What can hang from each mark:
B: T
C: R W Z
R: C H
Z: B C
W: C
T: H
H: R T W

Each row was made from one small tree. Brackets hold a mark, then the marks that hang from it, in alphabetical order. Every link used is in the known rows. Write each row's tree.
Known rows:
(Z (B (T (H R)))): [ -2 -26 -15   5 -12   8 -21   5 -13  24  13   3  -2   6  18   2 -40  -1
  -6  -5   1   5   1  20 -10 -19  23   3  -1   6  -3  -3 -22 -10  12  -3
   5 -24  11   6  -8  24   8  21  -1   4 -16   6 -21  11  -5  -9   6]
(C W (Z B)): [  0 -25  14  14  -5  11  92  35  10  34   6   2  -3  -6  10   3   0  -3
  22 -29  22  39  25 -14  -9   5 -36  27  13 -51 -30   2  -1  -1   7   2
   7 -24  26 -17  19   8  -2  12  14 -26   3  -7 -17   5 -28 -12  15]
(Z (B T) (C W)): [-11 -22  -8   7  -7  15  62  -5  -1   9   9   3  11   2  28  -3  11  -6
  14 -17  15  27  12   5   0   9  21  21   3  -1 -43 -28 -32 -12   4   1
  -2 -43  29  -2 -24   3  14   6  -1 -30  -7   0 -36 -14  -8  -5   9]
(R (C W (Z B)) (H T)): [-25  -9  -5   4 -19  36  54  67 -16   9   0   6  -7  -9  22   6  43   1
  15 -28  57  20  30   5 -17   9  -6  -1  19 -55 -57 -11 -40 -16  -5   9
   5 -26  21  -2  27  -2  -7  -1  30  -9   7  -3  -2 -16 -14 -17  43]
(T (H (R C) W)): [  2  23 -13  13  -8  -7 -29   4 -17  42   6   9  -6   8  14   3 -35  -7
 -28   3  11  -9 -15  13 -33 -19  -2 -17 -11   1  41  16 -35  -3   4  -7
  13   7 -14  19  10  13 -11  15   1  11  -5 -12  16   9  -5   2  16]
(T (H (W (C R (Z B))))): [  5  -4 -10  10 -15   2  -5  -6  16  59   1   6 -15   6  17  -7 -10  -5
  -9 -13   0  14 -18   5 -29 -33 -15  -7 -11 -21  30   8 -33   1   6  -7
  13  -5   4  -2  13  15  -8  16  -7  -1 -16  -4  -2   1  -6   0  -7]
(W (C Z)): [ -2 -15  -1   6 -10  38  34  19  -7  17  -4   1   1  -6   5  -9  37 -12
  -1 -17  16  16 -33   1   0  -6   4 -10  -1 -57  -1  23 -13  -1   2   2
  19   4   1  -3  18  -1   5  -8  -1  -4  -7  -2 -10  -8  -5   2 -11]
(R (C W) (H T)): [-31  -1  -6  -1 -15  32  31  51 -10  -2  -2   6  -3  -6  20   6  38   4
   9 -19  51   5  38   6 -13   8  -2  -9  16 -29 -38 -11 -37 -16 -11   8
   0  -8  12  30  18 -19  -7 -13  28  -4  13  -6   8 -21  -1  -6  46]
(B (T (H R W))): [ -8 -14 -11  11  -6  13 -23  12 -13  15  15   8  -8   9  17   1 -88   4
 -13  -5   0  -7  -3  22 -22 -25  -6 -15   7  20  33  13 -14 -11  10  -9
   9  -1 -11  33   9  25   4  17   0  17  -6  -5  -6   8  -8   4  20]
(R H): [ -2  -1  -4  -2  -9  13  -7  15  -5  -8  -7   0  -8  -1   4   2  20  -4
  10  -1  21  -6  -5   7  -6  -9  20 -11  10 -16 -11  -3  -8  -5  -4   1
  -1   1  20   9  15   0   3   2   5  20   8  -4   2 -14 -10   3  -6]
(Z B C): [  1   4 -12   1  -5  -1  30 -28  -4  12   0   1  10   1  16  -5  55 -13
   1  -1   7  19 -19   2   0  11  41  11 -13  -3 -39 -31 -40  -4   2   1
   0 -41  23 -37 -28   2   8   8 -12 -28 -12   4 -21 -10   0  -8 -13]
(H (R (C (Z B))) T W): [-27   8 -14  18 -23  17   0  14 -23  25  15  14   1  -9  15   6 -10   5
 -26   2  25  25 -20 -16 -32   6  27 -33  -6   3  11   7 -53 -13   3  -4
  20 -18  -4   8  12   0 -15  24   3  17  -6  -8   4  27 -13 -20  15]
(W (C R)): [ -9 -29  -9  -1 -19  32  13  -4  16  18  -9  -5 -14 -11   2  -3  26 -16
   0  -7   8  18 -24  -1  10 -11  17  -8 -13 -26  17  10 -17   0   0   3
  13  16  14  41   1 -29   5 -13  -5 -15 -13  -2  -1  -7   2   4 -16]
(W (C (Z (B T)))): [ -1 -31  -8   8 -15  43  29  22 -12  21   1   1   1  -4  13  -9  27 -10
   3 -20  14  22 -27   7   0  -9  21  -5  -2 -49 -13  20 -17  -6   7   3
  18 -11   9  -3  12  12   9  -1  -1  -2 -14   4 -21  -6  -6  -3 -10]
(H R (W C)): [ -3   0 -14  25 -19  17 -23 -21 -16  29   6   7   5  -4  10   2   1 -14
 -22  14  12  11 -46 -16 -20  -9  62 -33 -21  13  49  32 -26   0   3  -8
  23  20   6  54   3  -9  -3  16 -14  37  -2 -13   8  16 -11   0 -29]
(Z (B (T H))): [  0 -26 -15   2 -10   5 -21   4  -6  22  11   4  -2   7  21  -1 -31   5
  -1  -8  -2   8   9  20  -8 -19  11   9   1   7 -13 -10 -19  -9  12  -1
   0 -28   8  -2 -12  27   7  20   0   4 -16   9 -22   2  -1  -9   6]
(R C H): [ -5  11 -15  -3 -11  19  -9  44 -35 -12  -7   4  -5  -2  12   7  45  -6
   7  -2  46 -21   7  20  -6  13  21  -8   2 -12 -21  -2 -24 -10  -8   9
  -3   9   2  31  11   0  -3 -10  20  15   7   3  21 -26   2  -4  25]
(B (T (H (W (C R Z))))): [ -6 -29  -9   6 -11  21  -3  21   0  19  10   6 -17   5  19  -4 -72   4
  -1 -18   1   5  -5  20 -17 -26 -28 -10   9  -4  28  12 -13 -11  10  -6
  10  -4  -7  27  13  21   4  12   2   7 -13  -1 -10  -3 -10   4  17]
(B (T (H R))): [ -9 -18  -9   4  -4  19 -14  22 -14   9  14   4  -8   8  12   2 -84   2
 -15  -9   1  -8  -3  29 -12 -24  -9 -11  13  -1  26  11 -10 -12   9  -6
   8  -3 -11  28   9  17  10   9   4   6  -7  -4 -11   8  -8   8  27]
(H R T (W C)): [-32  -3 -14  19 -25  30 -18 -21   1  29   9  10   6  -9  16  -1  -1   0
 -30   8  10  30 -41 -23 -26 -17  53 -49  -9   4  34  15 -52  -8   2  -8
  27  -5   3  29  10 -19  -5  15 -14  31  -5 -15 -10  24  -6  -7 -17]
(W (C (R (H T)) (Z B))): [-15 -39  -9   1 -29  50  38  20  12  29  -8  -3 -21 -15   6  -3  41 -16
   9 -20  23  37 -33  -3   1 -16  14 -10  -3 -64  -8   2 -30  -7   3   4
  20 -11  31   9  19 -20   5   0   0 -13 -17   0 -16  -6 -14  -7 -16]
(C R Z): [ -3 -28   9  -1 -12  10  63  27  20  17  -2  -4 -36 -13 -13   4 -26 -11
  16 -16   8  27  -8  -8   7   0 -48   8   4 -42   9  -4   9   2   6   2
  10   0  13   1  24 -20  -3   6   6 -32 -12  -3   4   8 -29  -6   7]

Write each row's tree:
[-11 -22  -6   1 -18   8  73 -12  22  24  -5  -2 -11  -7  17   3  46 -19
  22 -12  25  38   6  -7   3   8  21  20  -8 -23 -35 -42 -39  -5  -1   3
  -1 -32  54   6 -16 -27   6   3  -2 -47  -8  -7 -20 -16 -17  -5  -6]  (Z B (C (R H) W))
[-27  -2  -1   2 -14  39  62  74 -15   1  -2   7  -8  -9  17   6  35   1
  13 -29  58  14  29   5 -15  11 -22  -5  24 -58 -44  -5 -33 -16  -8   8
   5 -13  12   5  35  -8  -7  -6  32  -7  12  -7   5 -19 -15  -9  49]  (R (C W Z) (H T))
[  2   2 -10   8 -13   0 -19 -11  18  48   0   5 -15   6  16  -6 -18  -2
 -12  -8  -4   6 -12   6 -26 -34 -18 -11 -11  -8  40   9 -30   1   3  -7
  11   4  -2  13   9   9  -8   7  -9   2 -11  -7   3  -2  -1   5  -9]  (T (H (W (C R))))
[ -9 -21  -4   2 -14   2  78 -21  25  27  -2  -4  -7  -6  15   2  36 -17
  16 -10  15  41   6  -9   6   9  15  25 -11 -12 -31 -37 -35  -3   2   2
  -1 -33  43   4 -24 -29   4   0  -5 -55 -11  -5 -20 -10 -13  -7  -4]  (Z B (C R W))
[ -2 -14 -13  11 -23  27  -8  16 -15  11  -1   7  -6  -1  20  -1  23  -2
  13  -7  26   7 -21   1 -18 -14  35 -19   3 -11   1   6 -22  -8   1  -1
   9  -4  25  19  16  19   2  14   1  41   0   0  -6 -18 -13  -4 -20]  (R (H (W (C (Z (B T))))))
[-17  -9 -12   8 -26  29  -8  11   3  15  -2   7  -5  -5  20  -4  41   4
   7  -8  23  24 -21 -13 -24 -18  31 -29   7 -22 -12  -3 -43 -10  -2  -2
  12 -21  26  -8  22   6  -3  17  -2  33   0  -4 -11 -10  -9 -10 -18]  (R (H T (W (C (Z B)))))
[  0  -1 -11   9 -19  17 -21   1  -7   5  -6   5  -3   0  15  -1  39  -4
   9   1  24   0 -20  -5 -18 -14  37 -22  -3  -4   6   9 -21  -4  -4  -1
   6   8  22  25  15   7  -2   6  -1  38   6  -5   4 -20  -7   1 -26]  (R (H (W C)))
[ -6  -1   1   5  -9  29  59  73 -26   2  -4   5  -8  -6  13   8  34  -8
  20 -24  60   0  23  11 -11  17 -23   5  15 -52 -34   9 -16 -11  -7   9
   3   2  13  25  31   0  -6  -9  32  -6  14  -7  16 -25 -18  -4  42]  (R (C W Z) H)
[  5   1  -7   9 -12   4  -5  -2  15  51  -2   6 -16   6  14  -7 -21  -5
 -10 -14  -1  12 -18   4 -26 -33 -28 -10  -8 -23  38  12 -30   1   4  -8
  14   1  -2  -2  18  11 -10  11  -5   0 -13  -8   3  -2  -8   4  -4]  (T (H (W (C R Z))))
[ -2 -14 -13  -3 -15   0  41 -29  12  16  -2  -3  -9  -5  10  -1  40 -17
   7   0   6  29 -19  -1   8   9  27  13 -18  -5 -25 -39 -38  -4   3   2
   0 -33  33 -12 -28 -20   6   5 -12 -46 -20   3 -16  -8  -5  -8 -16]  (Z B (C R))
[ -5 -20  -7  -1 -23   2  -1  -1  22  10  -7  -3 -33  -8  -1   8  -7  -7
  17   3  10  12   3 -10  -3 -10   0  -7  -6  10  27 -14  -8  -2  -1  -1
   0  12  30  42  10 -24  -6   9   0   4  -4  -5  14  -6 -16  -2 -14]  (C (R (H W)))
[-30 -15 -10   7 -26  22  -8 -21  28  26   2   5  -9  -9  17  -7  14  11
  -7  -6  -1  36 -14 -27 -18 -16  14 -30  -7  13  18  -6 -46  -7  -1  -5
  13 -10   8  17   4 -12 -11  10 -10  11 -12  -4  -8   4   3  -8 -17]  (H T (W (C R)))
[  6  17 -14  16 -11  -4 -18   9 -17  50   8  10  -7   8  15   3 -29  -8
 -26  -2  15   0 -18  12 -36 -18  -3 -13 -12 -11  28  16 -38  -3   7  -6
  14  -3  -9   7  14  18 -11  23   1   8  -9  -9  11  14 -12  -5  12]  (T (H (R (C (Z B))) W))
[  3   7 -16  10 -20  13   3  45 -38   9  -1  11  -8  -2  20   5  47  -3
  13  -8  50  -3  -1   7 -21  14  18  -8  -2 -14 -22   4 -34 -10  -1   6
   3  -5  12   6  19  24 -11  15  17  24   2   5  19 -22 -14 -17  11]  (R (C (Z B)) (H W))
[-19 -23  -7   0 -20  13  76 -13  30  24  -3  -1 -10  -9  20   2  46 -15
  18 -14  24  44   8 -10   0   6  17  15  -5 -25 -38 -44 -47  -8  -1   3
   1 -41  52  -1 -15 -33   6   4  -2 -47  -9  -7 -24 -13 -15  -8  -2]  (Z B (C (R (H T)) W))
[ -5   0   4   7  -1  17  68  58 -22   9   3   4  -1  -6  10   4  12  -3
   8 -24  41   7  29   5  -6  22 -37  15   6 -33 -22  12  -8  -6  -3   7
   3   2  -6  14  16   0  -9  -9  26 -26   5  -4  13 -10  -9  -8  46]  (R (C W Z))
[ -9 -16  -9   6  -6  25   1  41 -27  10  13   6  -8   7  14   2 -81  -1
 -12 -15  13  -9  -4  35 -13 -17 -17  -9  14 -14  14  16 -13 -14   9  -4
  11  -3 -17  23  15  21   8   7  11   0  -7  -3  -7   6 -11   4  43]  (B (T (H (R (C Z)))))
[ -1 -18 -21  10 -16   5 -31   7 -20  27  15   6  -2   7  25   3 -34   2
  -9  -3   7   3   2  19 -16 -13  25   1  -7  20  -1  -1 -30 -11  11  -1
   5 -19   4  16 -11  27   2  24   2  13 -15   7 -10   7  -2 -13   9]  (Z (B (T (H (R C) W))))
[ -6 -15  -9   6  -5   8 -21  14  -8  12  12   7  -8  11  19  -4 -77  10
  -5 -12  -6  -7   8  22 -20 -24 -18  -6  11  21  22   7 -12 -10   8  -7
   2  -6 -13  19   5  34   3  15   2  16  -8   0 -10  -2  -3   5  19]  (B (T (H W)))
[-35   4 -12   3 -12  27  -2  22 -19   6   9   4   3  -9   5   8  -8  -1
 -30   4  23  11 -11   3  -8   7  29 -30   1 -16  -4   1 -42 -14  -1   1
  15  -8  -9  17   9 -29  -3  -1   8  -3  -2  -8   2  21  -1  -8  33]  (H (R C) T)
[  0 -37   1   1 -19   7  53  21  19  29   1  -5 -34 -13  -7   5 -12 -10
  15 -14   7  36  -4  -9   6  -1 -30  15  -4 -36  -1 -11  -2   0  11   4
   8 -16  27 -10  13 -11  -2  17   2 -32 -19   3  -3  11 -27 -16  -3]  (C R (Z B))
[  0  17 -18   5 -16   9 -25  29 -34  -6  -3   9  -5   1  18   6  41  -1
   7   1  43 -18   4   7 -18  10  26 -14  -6  12  -7   4 -31  -9  -7   5
  -2  11   4  37  10  11 -11   2  15  32   7   2  25 -25   1  -7  11]  (R C (H W))
[ -2   2  -9  11  -9  17  14  30 -39  16   7   3   0  -6   0  10  -5 -18
 -18   3  33   1 -19  10  -5  13  26 -12  -9 -26   2  18 -19  -7   4   3
  16   3  -1  21   7  -7  -1   5   8  -3  -4  -5  13  18 -15 -11  20]  (H (R (C (Z B))))
[ -3 -50  -4   0 -27  24  45  40   8  15   1  -3 -41 -12   2   7 -22  -9
  27 -19  21  28  -5   4   4 -10 -18   8   9 -40  -5 -12  -4  -9  11   3
   7 -17  39   8  24  -3   5  20   9 -15 -16   3  -8  -1 -35 -12   3]  (C (R H) (Z (B T)))
[ -8 -11 -15   9  -9  15 -24  24 -24  13  15   9  -6   8  20   2 -80   3
 -15  -7   7 -11   1  25 -21 -18  -4 -16   6  18  29  15 -21 -13   9  -7
   9   2 -17  40   7  23   3  14   5  17  -7  -3   0   4  -5   4  29]  (B (T (H (R C) W)))
[ -6 -19 -12   6  -8  19 -21  12  -7  15  11   8  -6  10  24  -6 -63   8
  -6 -14  -3  -5   0  21 -19 -27 -11 -12   8  13  26  11 -19 -10   7  -6
   6  -4 -12  26   6  27   5  10   0  17  -9   1 -13  -5  -1   6  16]  (B (T (H (W C))))
[-20  -1 -14  -1 -19  32  19  60 -27   1  -2   7  -7  -8  16   4  50   2
   6 -18  50   9   3  14 -13   9   7 -13  13 -46 -52  -9 -44 -17  -4   9
   6 -25  10 -16  24   6  -6   5  23   1  -2   5   3 -14  -8 -17  33]  (R (C (Z B)) (H T))
[  1  -1  -9  25 -18  22  -1  -7 -16  32   7   8   3  -6   8   2  -1 -16
 -18   6  18  16 -53 -17 -22  -7  42 -33 -16  -7  46  36 -25  -1   6  -7
  27  15   5  39  17   2  -3  17 -11  32  -3 -13   4  19 -20  -3 -24]  (H R (W (C Z)))
[ -1 -43  -3   6 -22  10  38  25  15  35   7   0 -37  -7   4   4 -50  -5
  14 -19   5  33  -3   1  -7 -14 -41  11   1 -22  12  -6  -9  -5  15  -1
  10 -18  21   0  15   8  -2  26   3 -24 -23   3  -8   9 -28 -14   7]  (C R (Z (B (T (H W)))))
[ -1   4 -16  24 -18   9  -8  17 -42  21  16  12   0  -3  13  10 -27  -8
 -16   7  29   3 -24  -3 -23  11  34 -19 -14  19  30  23 -27  -9   8  -4
  15   5  -5  41   6  15  -8  26   3  29  -5  -4  15  19 -18 -14   7]  (H (R (C (Z (B T)))) W)
